Known rows, with every way that one mark hangs from another:
N{F{M{K} Y} U}: [ 0.77 -2.49  3.70 -0.86  2.75 -0.36 -1.20  0.13 -1.45  0.00 -0.24  3.73
  2.05  3.28  1.71 -3.15 -1.30  1.02  1.73  1.53]
G{F{M N{U} Y{T Z}}}: [ 0.41 -2.30 -2.41 -0.60  6.73 -2.76 -0.54 -0.31  1.12 -3.39  1.10  3.89
  2.33  2.62  2.29 -2.51  4.59  2.13  2.00  4.19]
Z{Y{F{M} T}}: [-0.33  0.65 -0.67 -1.86 -1.04 -0.56  0.80 -2.53  0.47  0.23 -4.33  4.06
  0.56 -0.48  0.67  0.22  5.61  0.85  0.42  1.50]
G{F{M N Y{Z}}}: [-0.93  0.71 -0.60  0.15  4.93 -1.60 -0.24  1.41  1.08 -1.66 -0.28  4.08
  2.91  2.34  2.51 -2.35  1.48  1.65  1.68  2.80]
K{M{F}}: [-0.65  2.19 -1.30  0.60 -1.00  0.46 -0.10 -0.78 -1.51  1.49 -2.19  0.28
  3.68  0.17  0.74 -2.71  1.56 -0.66  3.66 -1.40]
U{N{F}}: [ 1.10 -4.00  0.14 -0.74  2.87 -2.19 -0.50  0.66 -0.46  1.02  1.19 -0.04
  0.12  1.80  1.29  1.34 -0.95 -0.54 -1.13  0.51]
N{F{M{K} Y{T Z}} U}: [-0.14 -2.23  0.58 -2.91  3.20 -1.46 -1.22 -1.17 -1.52 -3.20 -1.32  4.37
  1.82  2.33  1.08 -1.74  3.52  1.26  0.21  3.08]
F{M}: [-0.24  0.77  0.90 -0.08  0.15  0.06  0.13 -0.22 -1.12  3.21 -1.09  1.89
  0.34  0.56  0.68 -1.14  1.91  0.19  1.29  0.65]
U{N{F{M Y}}}: [-0.40 -3.10  2.28 -1.27  4.06 -2.48 -0.64  0.95  0.15  2.24 -2.15  2.22
  1.49  3.31  2.51 -1.40 -1.68  0.10  0.32  1.85]
F{M Y{Z}}: [-1.98  1.24  0.55 -1.19  1.20 -0.48 -0.47  0.14  0.37 -1.64 -3.80  2.33
  1.83  0.83  0.97 -1.38  1.68  1.03  0.49  2.20]
N{F U}: [ 2.52 -4.24  0.11  0.21  2.81 -0.95 -0.80 -0.02 -0.97 -2.04  2.55  0.54
  0.22  1.72  1.18 -0.61 -0.68  0.40 -0.73  1.52]
G{F{M{K} Y{T Z}}}: [-1.97  1.15  0.05 -1.72  2.71 -1.10 -0.13 -0.06  0.44 -0.05 -1.08  4.85
  2.42  2.07  0.83 -0.01  5.04  1.29  0.52  1.59]
N{U}: [ 1.88 -2.59 -0.28  0.75  1.40 -0.17 -0.54 -0.47 -0.11 -1.41  1.90 -0.86
  0.03  0.64  0.12 -0.36  0.73  0.59  0.89  0.80]
Y{F{N{U}} T Z}: [ 1.81 -4.42 -3.08 -1.67  1.45 -1.80 -0.26 -1.72 -0.20 -5.79 -0.19  1.88
  0.98 -0.95  0.14 -1.15  5.49  1.69  0.82  2.99]
F{N Y}: [-0.98  0.32  0.50 -0.59  2.66 -0.96 -0.40  0.63  1.48 -3.27 -1.13  1.06
  1.34  0.75  1.19 -3.38 -3.62  0.64  1.56  1.05]
Z{Y{F{N{U}} T}}: [ 1.92 -2.62 -2.59 -1.26  1.58 -1.55  0.01 -2.61  1.32 -5.62 -0.33  2.17
  0.63 -0.64  0.76 -0.83  3.59  1.49  1.39  2.00]
M{F K}: [-0.41  1.85  0.41 -0.14 -1.23  0.81 -0.36 -0.57 -1.18  2.21 -1.02  0.99
  2.60  0.38  0.41 -1.98  0.09 -0.35  3.19 -1.78]
K{M}: [-0.42  1.27 -0.21  0.40 -0.95  0.40 -0.03 -0.15 -1.52  0.07 -0.38  0.29
  1.74 -0.10 -0.28 -0.37  1.65 -0.22  1.41 -0.97]

Rows:
[ 1.31 -2.71 -0.70 -2.29  0.39 -1.00 -0.43 -1.99 -2.62 -1.62 -0.38  4.91
  2.02 -0.28  0.25 -1.63  7.57  1.97  2.92  2.29]  Y{F{M{K} N{U}} T Z}
[-2.44  2.05 -0.12 -3.18  2.00 -1.25 -0.63 -0.85 -0.93 -2.44 -2.88  4.78
  2.01  0.40  0.62 -2.59  3.23  1.21  2.20  2.03]  F{M{K} N Y{T Z}}
[ 0.33 -2.83  2.16 -2.44  3.26 -1.29 -1.00 -1.05 -1.38 -0.41 -0.91  4.22
  1.39  2.86  1.27 -2.65  0.98  0.84  1.17  2.24]  N{F{M{K} Y{T}} U}
[ 1.93 -1.44 -2.04  0.79  2.87 -0.92 -0.86 -0.88 -0.46 -1.14  1.12  0.03
  2.41  0.90  1.87 -4.50 -0.38  0.42  4.64  0.65]  M{F{N{U}}}
[ 1.70 -0.63 -0.56  0.32  1.70 -0.10 -1.07 -0.87 -1.62 -0.58  1.75  1.18
  2.94  0.90  1.25 -3.91 -0.24  0.46  5.57 -0.54]  M{F{N{U}} K}
[-0.13  0.72 -1.29 -1.87  0.36 -1.31  0.70 -2.42  0.26 -0.98 -3.33  5.04
  0.95 -0.69  1.38 -1.46  4.68  1.15  1.68  1.90]  Z{Y{F{M N} T}}
[ 0.89 -2.41  0.22  0.01  3.99 -1.26 -1.00  0.22  1.38 -4.46  0.59  0.38
  1.39  1.47  1.32 -3.81 -2.88  1.27  2.49  1.88]  F{N{U} Y}
[-0.38  1.59  0.14 -2.26 -0.73 -0.43  0.38 -2.43 -0.92 -0.31 -2.73  5.92
  1.50 -0.59  0.74 -1.08  4.91  1.16  2.69  0.54]  Z{Y{F{M{K} N} T}}
[-0.06 -0.10 -1.53 -1.62 -1.29 -0.54  0.71 -2.40  1.68 -3.00 -3.26  2.08
  0.21 -1.12 -0.07  1.24  3.91  0.55 -0.99  0.80]  Z{Y{F T}}
[ 1.73 -3.39  0.93 -1.58  0.55 -0.74 -0.18 -1.84 -2.41  1.16 -0.16  4.76
  1.58  0.31  0.51 -2.69  5.19  1.61  3.88  1.41]  Y{F{M{K} N{U}} T}
[-2.46  2.26 -2.16 -2.84  1.72 -1.27 -0.87 -1.28  0.35 -4.31 -3.40  2.80
  3.47  0.13  0.99 -3.82  1.24  0.46  3.18  0.84]  M{F{N Y{T Z}} K}
[ 0.24  0.82  2.06  0.90  1.17  0.34  0.22  0.84 -1.28  4.97  2.11  3.78
  1.76  2.15  0.97  0.05  2.96  0.67  1.85 -0.57]  G{F{M{K}}}
[ 1.49 -0.89  1.45  0.03  2.05 -0.17 -0.91 -0.40 -2.62  1.22  2.43  3.02
  1.43  1.03  0.83 -2.51  1.68  1.17  4.45  0.50]  F{M{K} N{U}}
[-1.60  1.68 -2.15 -1.02  2.48 -1.13 -0.77 -0.01  1.24 -4.41 -3.55  1.39
  3.68  0.42  1.97 -4.35 -1.42  0.67  2.91  1.53]  M{F{N Y{Z}}}
[-1.11 -3.75 -1.67 -3.27  4.39 -3.61 -0.75 -0.15  1.14 -4.19 -2.19  0.91
  0.83  1.81  1.11  0.99  1.41  0.05 -2.45  2.77]  U{N{F{Y{T Z}}}}
[-0.36  0.05  1.77 -1.19 -3.07  0.81  0.07 -0.51 -2.30  1.27 -2.77  4.20
  2.34 -0.41 -0.21  0.00  5.55  1.28  1.24  0.37]  Y{F{M{K}} Z}
[-2.03  0.41 -2.63 -2.61  2.98 -2.05 -0.45 -0.69  1.50 -6.36 -2.45  1.78
  0.97 -0.12  0.57 -1.84  1.20  0.88  0.02  2.63]  F{N Y{T Z}}
[-1.00  0.91  3.19  0.46  2.24 -0.04 -0.06  1.22  0.42  3.29 -0.07  4.24
  2.76  3.01  1.43 -1.35  0.26  0.95  2.06  0.04]  G{F{M{K} Y}}
[ 2.51 -3.90  0.95  0.33  1.21 -0.66 -0.10 -0.60 -1.29  1.05 -0.18  3.29
  1.79  0.63  1.53 -3.41  2.51  1.73  3.48  2.09]  Y{F{M N{U}}}
[-1.46  2.14  0.94 -0.76  1.31 -0.14 -0.83  0.03  0.34 -1.04 -2.35  2.30
  3.86  1.15  1.61 -5.11 -3.56  0.30  4.88 -0.70]  M{F{N Y} K}
[ 1.77 -1.99 -1.69 -1.11  1.80 -1.45  0.10 -2.81  0.02 -2.32 -1.46  4.09
  1.03 -0.05  1.47 -1.84  5.52  1.79  2.65  2.72]  Z{Y{F{M N{U}} T}}
[-0.57 -2.17  3.75 -1.80  2.94 -1.72 -0.86  0.92 -1.13  2.95 -1.51  3.21
  2.05  3.40  1.87 -0.83 -1.44  0.13  1.29  0.59]  U{N{F{M{K} Y}}}
[-1.76 -0.61 -0.67 -3.10  3.02 -2.00 -0.43 -0.67 -0.36 -2.60 -3.95  4.10
  1.08  1.69  1.63 -1.45  2.51  0.61 -1.71  3.67]  N{F{M Y{T Z}}}
[-0.42  2.38 -2.01  0.48  0.48 -0.18 -0.28 -0.54 -1.81  0.21 -1.33  1.20
  4.11  0.09  1.53 -4.32  0.48 -0.38  5.08 -0.98]  K{M{F{N}}}
